Each row comes from the steps of one path. Every step used is in the known rows, and no mark comes twice. Write the path behind each row, first mark first.
Known rows
nurul-numaz-matu: 0.083	-1.083	-0.360	0.881	1.139	-1.362	1.363	-1.526	0.082	5.288	4.007	0.413	0.517	-0.858	-0.081	-3.549	-0.473	1.507	0.859	0.005	-1.786	0.562	-1.972	1.457
sila-matu: -0.516	-0.293	-0.613	0.905	0.090	0.555	0.798	-0.725	-0.214	4.546	4.346	0.479	1.334	-1.014	-0.987	0.075	0.219	1.553	-0.230	-0.216	-1.165	-0.910	-1.919	3.429
nurul-numaz-paduvo-sila: -1.221	0.309	-0.580	0.328	-0.358	0.843	0.937	-0.094	-0.664	-3.144	-0.894	-0.279	2.976	1.730	0.004	-1.264	-0.154	1.973	1.649	-0.117	-0.874	2.039	0.292	0.806
guku-sila-zikod: -3.401	-0.185	-0.409	0.300	0.911	0.710	3.070	-0.846	-0.573	3.185	0.973	0.560	1.094	0.156	0.573	1.717	0.046	-0.148	0.556	0.495	0.232	-0.121	0.201	0.449
matu-sila-paduvo-numaz: -1.173	-0.965	-1.658	1.244	-2.167	0.842	-2.248	0.228	-1.513	-0.008	1.536	-0.281	1.566	-0.085	-0.350	-0.915	0.712	-1.901	0.823	-0.182	1.239	0.183	0.675	-0.567
nurul-numaz: -2.410	-0.374	-1.525	0.180	0.109	-2.428	-0.428	-1.559	-0.665	2.917	3.743	-0.380	1.119	0.366	-1.168	-1.720	-0.085	-0.220	2.627	-0.151	0.500	1.126	-0.330	0.643
matu-sila: -3.178	-0.388	-1.991	0.248	-0.269	0.857	0.608	-1.856	-0.273	2.055	0.788	-0.301	2.053	0.412	-0.667	1.174	-0.083	0.318	1.112	0.143	1.226	-3.887	1.153	0.359
matu-sila-nurul-numaz-paduvo: -2.621	0.816	-0.953	-0.770	0.513	-0.461	-1.091	0.367	1.209	-2.446	-3.031	-0.782	0.852	0.938	0.216	-2.701	-0.138	-0.515	1.785	1.042	0.261	1.371	-0.351	0.292
guku-sila-zikod-numaz-matu: -2.110	-1.650	0.832	1.731	1.314	-0.489	3.215	-1.082	1.198	6.536	1.292	0.989	-0.135	-0.038	1.492	-2.519	-0.425	1.617	0.143	0.766	-1.847	0.231	-0.155	0.286
matu-numaz-zikod: -0.325	0.797	0.399	-0.292	0.868	-2.345	-0.060	-3.983	-0.336	2.552	-2.275	0.418	-0.660	-0.707	-0.084	1.261	-0.299	1.736	1.478	-0.062	-0.811	0.371	0.313	-1.655
sila-matu-numaz: -0.691	-0.187	-0.311	1.013	-0.582	-2.272	0.704	-1.758	-0.516	2.005	2.172	0.274	0.319	-0.622	-0.557	0.146	0.097	1.188	1.437	0.079	-0.264	-0.546	0.309	-1.562
matu-numaz: -1.793	0.209	-0.521	0.711	-0.578	-2.801	-0.036	-2.589	-0.668	-0.429	0.650	-0.061	0.162	0.044	-0.494	1.466	-0.126	0.049	2.169	-0.111	0.171	-0.866	1.430	-2.842
sila-matu-numaz-paduvo: -1.329	0.959	0.371	0.055	0.103	-0.942	0.057	-0.187	0.876	-2.111	-3.071	0.000	1.295	-0.293	0.379	-1.581	0.306	0.596	0.844	1.033	-0.921	1.031	-1.083	-1.790
matu-numaz-paduvo-sila-zikod: -0.885	-0.288	0.734	0.346	-0.207	0.824	1.946	0.746	-0.026	0.146	-1.788	0.133	1.194	0.240	0.267	0.343	0.305	2.112	1.428	0.680	-0.002	0.778	0.760	0.739
guku-sila-matu-numaz: -1.888	0.026	-0.702	1.063	-0.184	-1.923	2.181	-2.205	-1.037	1.327	1.903	0.509	0.910	0.124	0.287	0.225	-0.124	0.708	1.091	0.136	-0.345	0.072	0.626	-2.984
paduvo-sila: -0.943	-0.066	-0.849	1.023	-0.693	1.437	1.221	-1.377	-1.516	-1.375	1.943	0.044	2.452	1.401	-0.650	2.154	-0.358	2.184	1.079	-1.072	-1.003	-0.436	1.183	2.083
numaz-matu: 0.246	-0.641	0.096	1.072	1.138	0.218	1.498	-1.760	0.225	3.964	2.831	0.686	0.488	-1.149	0.083	-0.968	-0.482	1.579	-0.392	-0.249	-2.493	-1.155	-1.916	2.088
guku-sila: -4.521	0.683	-1.698	0.528	0.921	0.514	2.704	-2.874	-1.461	-0.406	1.531	0.479	2.348	1.483	0.724	2.171	-0.549	-1.105	0.159	-0.372	-0.666	-0.163	0.352	-1.310
zikod-numaz-paduvo-sila: -2.283	0.093	0.131	0.992	-0.497	1.135	1.059	-0.142	0.176	-2.989	-2.459	-0.073	2.538	2.228	0.578	-0.478	-0.168	2.078	1.276	0.077	-1.196	1.386	1.403	0.343
paduvo-sila-nurul: -0.748	0.474	-1.076	0.446	-0.364	1.470	-0.601	-0.655	-0.438	-3.368	0.841	-0.413	-0.742	1.672	-0.426	3.121	-0.954	0.872	1.005	-1.023	-0.833	-0.555	2.101	3.831
sila-nurul: -1.568	0.692	-1.100	0.079	0.198	0.320	-1.669	-1.021	0.325	-1.700	0.948	-0.440	-1.658	0.656	-0.646	3.021	-0.784	-0.717	0.850	-0.609	-0.500	-1.237	1.084	3.473
matu-sila-guku: -1.674	1.595	-1.940	1.104	0.688	0.407	-0.454	-1.129	-0.110	4.273	0.781	-0.833	-0.263	1.399	-2.259	0.684	0.106	0.896	1.427	-0.052	0.800	-1.982	1.675	2.947
nurul-numaz-matu-sila-paduvo: -0.418	-0.447	-1.292	-0.306	-0.502	0.943	-0.377	1.250	0.308	2.822	2.129	-0.714	2.603	0.297	0.717	-1.100	0.050	-0.889	0.281	1.551	0.863	-1.131	-2.137	-0.373

Write each row's path
-0.848	0.934	-0.655	0.076	-0.134	1.825	-0.739	0.139	0.235	-5.237	-1.738	-0.510	-0.361	1.763	0.080	1.989	-0.820	0.794	0.816	-0.455	-1.110	0.326	1.513	3.279 -> numaz-paduvo-sila-nurul
-1.445	-0.237	-1.690	0.195	-0.222	-1.277	-0.632	-0.692	-0.673	-0.193	2.862	-0.672	-0.176	1.582	-0.813	-0.970	-0.671	0.482	2.746	-0.524	0.294	1.669	1.349	2.225 -> paduvo-sila-nurul-numaz
-3.258	0.971	-1.699	0.117	0.767	0.817	0.449	-1.692	-0.396	-2.731	0.550	-0.100	-0.785	1.717	0.545	3.152	-1.085	-1.391	0.368	-0.522	-0.605	-0.367	1.569	1.457 -> guku-sila-nurul
-0.163	0.026	-0.083	0.536	0.274	-0.627	-1.160	-3.453	-1.191	3.028	-1.203	0.706	-0.565	-1.171	-0.598	-0.210	0.121	1.167	0.801	-1.005	-1.042	1.396	0.307	0.873 -> paduvo-numaz-zikod
-1.326	0.740	-1.198	1.784	1.074	0.043	0.467	-0.992	0.714	6.455	0.632	-0.478	-0.871	1.354	-1.425	-1.506	-0.079	1.784	1.170	0.324	-0.050	-1.501	1.638	2.531 -> zikod-numaz-matu-sila-guku
-0.162	2.288	-0.691	1.277	0.634	1.162	-0.121	0.002	-0.301	-0.015	-1.027	-0.680	0.370	2.137	-1.743	0.242	0.042	2.120	1.199	-0.365	-1.003	1.331	1.058	3.577 -> numaz-paduvo-sila-guku
-0.095	2.256	-0.585	1.370	0.407	0.271	-0.045	-0.246	-0.384	-0.489	-1.534	-0.701	0.076	2.180	-1.575	0.050	0.044	2.161	1.655	-0.216	-0.773	1.485	1.683	2.022 -> matu-numaz-paduvo-sila-guku
-3.083	1.167	-0.883	-0.679	0.921	-0.577	-0.366	0.053	0.810	-3.330	-2.748	-0.510	0.975	1.293	0.688	-2.306	-0.290	-0.997	1.458	0.881	-0.389	2.653	-0.621	-0.299 -> guku-sila-nurul-numaz-paduvo
0.190	-0.064	-0.161	0.910	-0.235	2.046	1.704	0.435	-0.326	1.042	1.665	0.420	2.622	0.105	-0.275	-0.933	0.176	3.001	-0.278	-0.074	-1.763	0.630	-1.460	3.224 -> numaz-paduvo-sila-matu
-0.741	0.944	-0.549	0.163	-0.359	0.902	-0.675	-0.096	0.160	-5.773	-2.242	-0.532	-0.705	1.801	0.252	1.854	-0.818	0.854	1.272	-0.338	-0.862	0.481	2.096	1.740 -> matu-numaz-paduvo-sila-nurul
-4.660	0.267	0.713	0.324	0.782	-0.198	1.104	0.381	1.917	-0.259	-4.698	0.117	1.239	1.183	1.535	-1.910	0.249	-0.239	0.958	1.656	-0.437	1.802	0.245	-1.375 -> guku-sila-zikod-numaz-paduvo
-1.300	0.747	-0.728	-0.818	1.657	-1.589	0.050	-3.155	-0.330	3.053	-0.836	0.137	-0.929	0.386	0.168	-0.444	-0.738	0.946	1.559	-0.104	-0.628	2.196	-0.028	0.715 -> guku-sila-nurul-numaz-zikod
-0.077	1.789	-1.128	1.664	0.403	0.811	0.001	-0.793	-0.959	1.876	1.582	-0.597	0.005	2.054	-2.265	1.368	-0.085	2.189	1.389	-0.907	-0.732	0.419	1.675	4.120 -> paduvo-sila-guku
-0.652	-0.446	0.081	1.263	-0.337	1.487	1.730	0.534	0.209	1.750	1.175	0.436	2.305	0.584	0.061	-1.631	0.182	3.073	0.076	0.176	-1.662	1.010	-0.746	2.530 -> zikod-numaz-paduvo-sila-matu
-4.339	-1.369	0.586	1.363	-0.018	-1.537	0.719	-0.459	1.476	5.375	0.170	0.215	-0.408	0.737	0.257	-0.385	0.206	0.457	1.950	0.871	0.455	0.026	1.914	0.408 -> sila-zikod-numaz
-0.990	-0.639	-1.527	0.730	-0.088	1.204	-0.610	-0.894	0.277	0.192	0.423	-0.200	-1.577	0.255	-0.039	0.114	-0.745	0.205	0.575	-0.367	-0.142	-2.204	1.890	2.592 -> paduvo-numaz-matu-sila-nurul
0.717	-1.014	-0.466	0.886	0.914	-0.521	1.235	-0.935	0.054	3.133	3.330	0.214	-0.405	0.005	0.179	-2.969	-0.887	2.017	0.938	-0.286	-1.935	0.960	-0.785	2.540 -> paduvo-sila-nurul-numaz-matu
-2.415	0.964	-1.339	-0.315	-0.157	1.276	0.316	0.363	-0.783	-1.041	1.708	-0.347	3.122	1.416	1.302	2.347	-0.104	-2.669	-0.371	0.941	0.133	0.541	-1.881	-1.531 -> guku-sila-paduvo
-1.329	-1.398	-0.152	0.419	0.575	1.158	2.472	-0.069	0.555	6.358	0.908	0.339	0.603	-1.101	0.069	-0.483	0.193	1.670	0.604	0.981	0.592	-2.597	-0.031	1.850 -> numaz-matu-sila-zikod
-1.440	-1.611	-0.354	0.321	0.594	0.387	2.401	0.052	0.506	6.981	1.454	0.206	0.603	-0.949	0.024	-1.747	0.196	1.643	1.201	1.101	0.931	-1.764	-0.057	1.552 -> nurul-numaz-matu-sila-zikod
-2.193	-0.003	-1.203	0.935	0.652	1.032	2.903	-1.384	-0.950	3.526	3.969	0.825	2.193	0.077	0.171	0.216	-0.085	0.816	-0.676	-0.138	-1.264	-0.075	-1.484	1.395 -> guku-sila-matu
-1.468	-1.434	0.615	1.788	0.908	-0.922	1.558	-1.613	1.289	5.460	1.858	0.727	-0.143	-0.164	0.766	-2.396	-0.473	1.645	0.272	0.270	-2.232	-0.380	-0.396	0.818 -> zikod-numaz-matu
-2.024	-0.062	-1.690	-0.073	0.181	-2.085	-1.374	-0.959	-0.139	0.971	2.916	-0.691	-0.821	0.873	-0.955	-1.035	-0.550	-0.643	2.626	-0.226	0.532	1.173	0.619	2.001 -> sila-nurul-numaz
-0.925	0.596	-0.052	0.594	-0.682	0.650	1.124	-0.583	-0.688	-4.758	-2.482	-0.122	2.531	1.573	0.328	0.267	-0.174	2.123	1.436	-0.112	-1.043	1.099	1.167	-0.932 -> matu-numaz-paduvo-sila
0.108	-0.277	-0.388	0.826	-0.222	1.286	1.645	0.571	-0.391	1.664	2.232	0.286	2.625	0.253	-0.355	-2.221	0.192	3.005	0.355	0.048	-1.412	1.467	-1.495	2.894 -> nurul-numaz-paduvo-sila-matu
-0.653	-0.648	-1.093	1.333	-2.001	0.324	-2.662	0.195	-1.598	-0.488	2.184	-0.136	1.081	-0.319	-0.479	-0.486	0.692	-2.085	0.680	-0.491	0.388	1.385	-0.023	0.033 -> sila-paduvo-numaz
-0.885	-1.912	1.133	1.899	0.745	-0.149	2.695	-0.574	1.191	6.223	1.399	0.842	-0.113	-0.079	1.036	-2.573	-0.355	2.748	0.452	0.509	-1.964	0.135	0.146	1.441 -> paduvo-sila-zikod-numaz-matu
-0.514	-0.746	-0.754	0.729	1.446	-0.857	1.737	-1.398	0.089	3.478	3.223	0.354	-0.440	0.031	0.676	-2.994	-0.959	0.891	0.619	-0.017	-1.811	1.063	-1.061	1.400 -> guku-sila-nurul-numaz-matu
-0.711	0.426	-0.301	-0.665	1.353	-2.071	-0.334	-3.280	-0.338	4.878	-0.047	0.183	-0.014	-0.504	-0.536	-1.010	-0.268	1.586	1.796	-0.075	-0.584	1.754	-0.936	0.799 -> nurul-numaz-zikod
-1.526	-1.026	-1.298	0.684	0.424	1.126	1.841	-1.782	0.199	4.131	1.357	0.169	1.646	-0.323	0.049	-0.898	-0.346	1.499	0.249	0.320	-0.186	-3.723	0.029	0.736 -> numaz-matu-sila
-2.490	-0.953	-0.595	0.127	0.083	0.957	1.582	-0.143	0.249	4.906	0.503	-0.001	0.902	-0.567	-0.433	0.938	0.371	0.864	1.212	0.878	1.543	-2.746	0.785	1.647 -> matu-sila-zikod
